Every row comes from one small tree of marks. Brackets hold a mark, then the marks that hang from it, in the order of their numbers. Every link used is in the known rows. Which tree was each row made from?
Known rows
(j385 j628): [76, 181, -309, -99, -35, -256, 44, 250, 43, -271, -415, -7, -120, 177, 4, 156, 107, 2, 56, 399, 196, -3, -596]
(j83 (j29 (j628 j782)) j385): [-55, -97, 32, -1, 206, -366, 36, 445, -82, 38, -242, 166, 4, 324, 261, -10, 239, -452, -378, 283, -350, 128, -300]
(j628 (j782 j235)): [161, 97, -136, -8, -10, -390, 238, 345, -27, -91, -452, -31, -94, 227, 435, 251, 176, -205, -79, 291, 393, 27, -483]
(j385 j83): [-257, 219, -278, -153, -30, -212, 290, 281, -52, -81, -362, -61, -21, 164, 153, 133, 116, -147, -167, 413, 99, 5, -538]
(j628 j29 j782): [14, -26, -88, -57, -204, -290, -47, 331, -49, 104, -553, 52, 18, 242, 420, 330, 312, -154, -118, 286, -113, 4, -367]
(j83 (j29 (j628 j782))): [-29, -42, -67, -10, 77, -372, 41, 445, -3, 69, -425, 93, -28, 282, 297, 58, 231, -307, -331, 303, -366, 66, -351]
(j782 (j83 j29 j385) j235 j628): [280, 66, -59, 138, 302, -384, 393, 431, 1, -491, -112, 84, -203, 152, 270, 191, -74, -297, -137, 329, -694, 163, -345]
(j83 j29 (j385 j628 j728)): [335, 24, -211, -83, 103, -225, -310, 205, -40, -352, -236, -6, -86, 110, -107, 9, 37, -367, -135, 444, -268, 56, -500]
(j29 (j628 (j782 j83 j235))): [218, 55, -111, 172, 86, -510, 326, 480, -56, -234, -463, 31, -133, 135, 489, 162, 182, -276, -279, 296, -174, 105, -270]
(j29 j83 j628): [-36, 17, -177, -47, 161, -378, 129, 439, -43, 54, -307, 72, -96, 218, -27, -43, 233, -234, -348, 440, -472, 130, -442]
(j83 j29 (j385 j628)): [30, 54, -133, -83, 124, -240, 12, 232, -13, -281, -158, 105, -82, 265, -67, 40, 96, -225, -28, 375, -308, 61, -502]
(j29 j83 (j628 j782)): [-25, -43, -118, 38, 75, -438, 84, 437, -114, 50, -443, 61, -56, 217, 229, 56, 290, -272, -325, 402, -344, 141, -317]
(j385 (j83 j29) j628): [-186, 228, -317, -69, -70, -221, 238, 181, -61, -448, -363, -130, -39, 184, 113, 78, 76, -109, -55, 508, -448, -3, -508]
(j782 (j235 j313) (j628 j29)): [232, 53, -172, 173, -98, -543, 330, 428, 169, -442, -399, 40, -226, 160, 200, 463, 110, -18, -145, 356, -321, 7, -445]
(j83 j29 (j385 (j628 j782) j728)): [349, -14, -136, -13, 9, -306, -379, 215, -134, -358, -351, 2, -45, 154, 160, 80, 67, -428, -126, 390, -133, 46, -397]
(j385 j83 j628): [-162, 299, -393, -83, -111, -234, 246, 202, -74, -465, -403, -146, -64, 131, 118, 140, 90, -3, -29, 493, 91, -27, -547]
(j628 j29): [-5, 11, -182, -132, -121, -233, -13, 333, 7, 100, -430, 75, -39, 238, 152, 232, 283, -122, -114, 308, -231, 4, -488]
(j628 (j782 j83)): [47, 101, -194, 15, 14, -351, 70, 373, -5, 26, -467, 84, -62, 150, 457, 268, 137, -199, -52, 256, -75, 36, -366]
(j29 j83 (j628 (j782 j235))): [141, -17, -98, 105, 105, -539, 314, 460, -135, -151, -447, -39, -120, 223, 323, 67, 281, -323, -318, 392, -294, 142, -320]
(j83 (j385 j628 j728)): [347, 96, -274, -87, 51, -243, -311, 185, -77, -383, -268, -8, -125, 72, -124, 84, 47, -296, -87, 414, 264, 41, -521]

Which tree is each row?
[122, -20, -180, 31, -28, -337, 118, 413, -79, -232, -407, 46, -84, 172, 130, 226, 182, -21, -163, 454, -825, 120, -342] | (j782 (j628 (j29 j83)))
[58, 105, -289, -114, -32, -215, -61, 242, -41, -153, -383, -117, 1, 72, 111, 70, 61, -388, -322, 498, -397, 12, -507] | (j385 (j83 j29) j728)
[426, -12, -158, 97, 249, -287, -157, 390, -47, -372, -171, 98, -140, 4, 101, 136, -113, -411, -262, 393, -744, 119, -315] | (j782 (j83 j29 (j385 j728)) j628)
[61, 68, -273, -20, 52, -274, -29, 343, -77, -209, -380, -95, -21, 68, 59, -59, 103, -430, -532, 506, -544, 53, -416] | (j385 (j83 (j29 j628)) j728)
[143, -23, -7, 133, 333, -434, 352, 457, -16, -236, -100, 132, -163, 191, 158, -25, 122, -453, -356, 318, -790, 145, -310] | (j782 (j83 (j29 j628) j385) j235)
[127, -140, 28, 54, -30, -430, 206, 357, -218, -145, -343, 22, -17, 292, 379, 231, 383, -400, -171, 387, -543, 127, -242] | (j628 (j29 (j83 j385)) (j782 j235))
[344, -139, -95, 71, -46, -379, -337, 335, -166, -70, -409, 86, -3, 54, 382, 307, 188, -459, -228, 299, -446, 47, -214] | (j628 j29 (j782 (j83 (j385 j728))))
[379, -28, -294, 8, -188, -327, -336, 202, -153, -361, -540, -88, -63, 25, -39, 150, 256, -197, -112, 559, -739, 14, -381] | (j385 (j628 (j29 j83)) j728)
[333, 30, -252, -38, 88, -289, -277, 202, -151, -377, -239, -23, -103, 63, -186, 15, 93, -347, -117, 535, -248, 83, -453] | (j29 (j83 (j385 j628 j728)))
[111, -7, -98, 109, -208, -586, 209, 362, 96, -127, -507, 36, -101, 218, 434, 473, 319, -206, -124, 321, -132, -63, -378] | (j628 j29 (j782 (j235 j313)))
[281, 55, -190, 278, -42, -582, 380, 463, 144, -522, -372, 80, -235, 82, 310, 508, 73, -52, -122, 346, -749, 29, -316] | (j782 j83 (j235 j313) (j628 j29))
[387, 97, -307, -15, -156, -349, -346, 202, -99, -343, -573, -98, -71, 35, 208, 229, 92, -204, -54, 417, 389, -10, -477] | (j385 (j628 j782) j728)
[180, -12, -61, 7, -174, -408, 172, 343, -86, -106, -549, 1, -32, 224, 498, 352, 322, -194, -112, 292, -30, -4, -354] | (j628 j29 (j782 j235))
[136, 50, -99, 194, 67, -594, 318, 397, 181, -195, -408, 66, -142, 181, 492, 368, 109, -335, -79, 336, -670, -10, -349] | (j628 (j782 (j83 j29) (j235 j313)))
[177, -86, -58, 77, -126, -455, 212, 356, -171, -83, -529, -30, -56, 216, 444, 291, 379, -261, -141, 418, -565, 70, -292] | (j628 (j29 j83) (j782 j235))
[155, 45, -27, 28, 269, -345, 330, 367, 23, -173, -105, 116, -136, 204, 194, 95, 78, -419, -132, 311, -643, 92, -395] | (j782 (j83 j29 j385) j235)
[257, -16, -131, -150, 174, -218, -271, 293, -4, 36, -165, 83, -70, 156, -38, 8, 65, -530, -261, 359, -266, 47, -481] | (j83 j29 (j385 j728))
[148, 192, -384, -57, -101, -224, -87, 144, -90, -501, -424, -181, -39, 31, 52, 61, 13, -265, -180, 550, -417, -4, -497] | (j385 (j83 j29) j628 j728)
[73, 16, -229, 45, -40, -355, -97, 381, -163, -222, -494, -115, 44, 98, 330, 35, 153, -495, -530, 473, -424, 49, -296] | (j385 (j83 (j29 (j628 j782))) j728)
[187, 82, -345, 59, -372, -319, -201, 166, -258, -538, -660, -219, 32, 28, 389, 309, 205, -192, -162, 516, -171, -38, -309] | (j385 j83 (j628 j29 j782) j728)
[107, -79, 64, 74, 205, -447, 251, 452, -81, -158, -231, 69, -61, 310, 328, 15, 237, -482, -345, 264, -263, 117, -306] | (j83 (j29 (j628 (j782 j235))) j385)
[220, 35, -193, 199, -285, -581, 175, 284, 59, -515, -570, -22, -141, 208, 364, 479, 287, -76, 15, 383, -146, -68, -369] | (j385 (j628 j29 (j782 (j235 j313))))
[6, 189, -228, 87, -141, -395, 415, 224, -171, -644, -489, -234, -29, 212, 466, 176, 135, -196, -62, 485, -237, 9, -397] | (j385 (j83 j29) (j628 (j782 j235)))
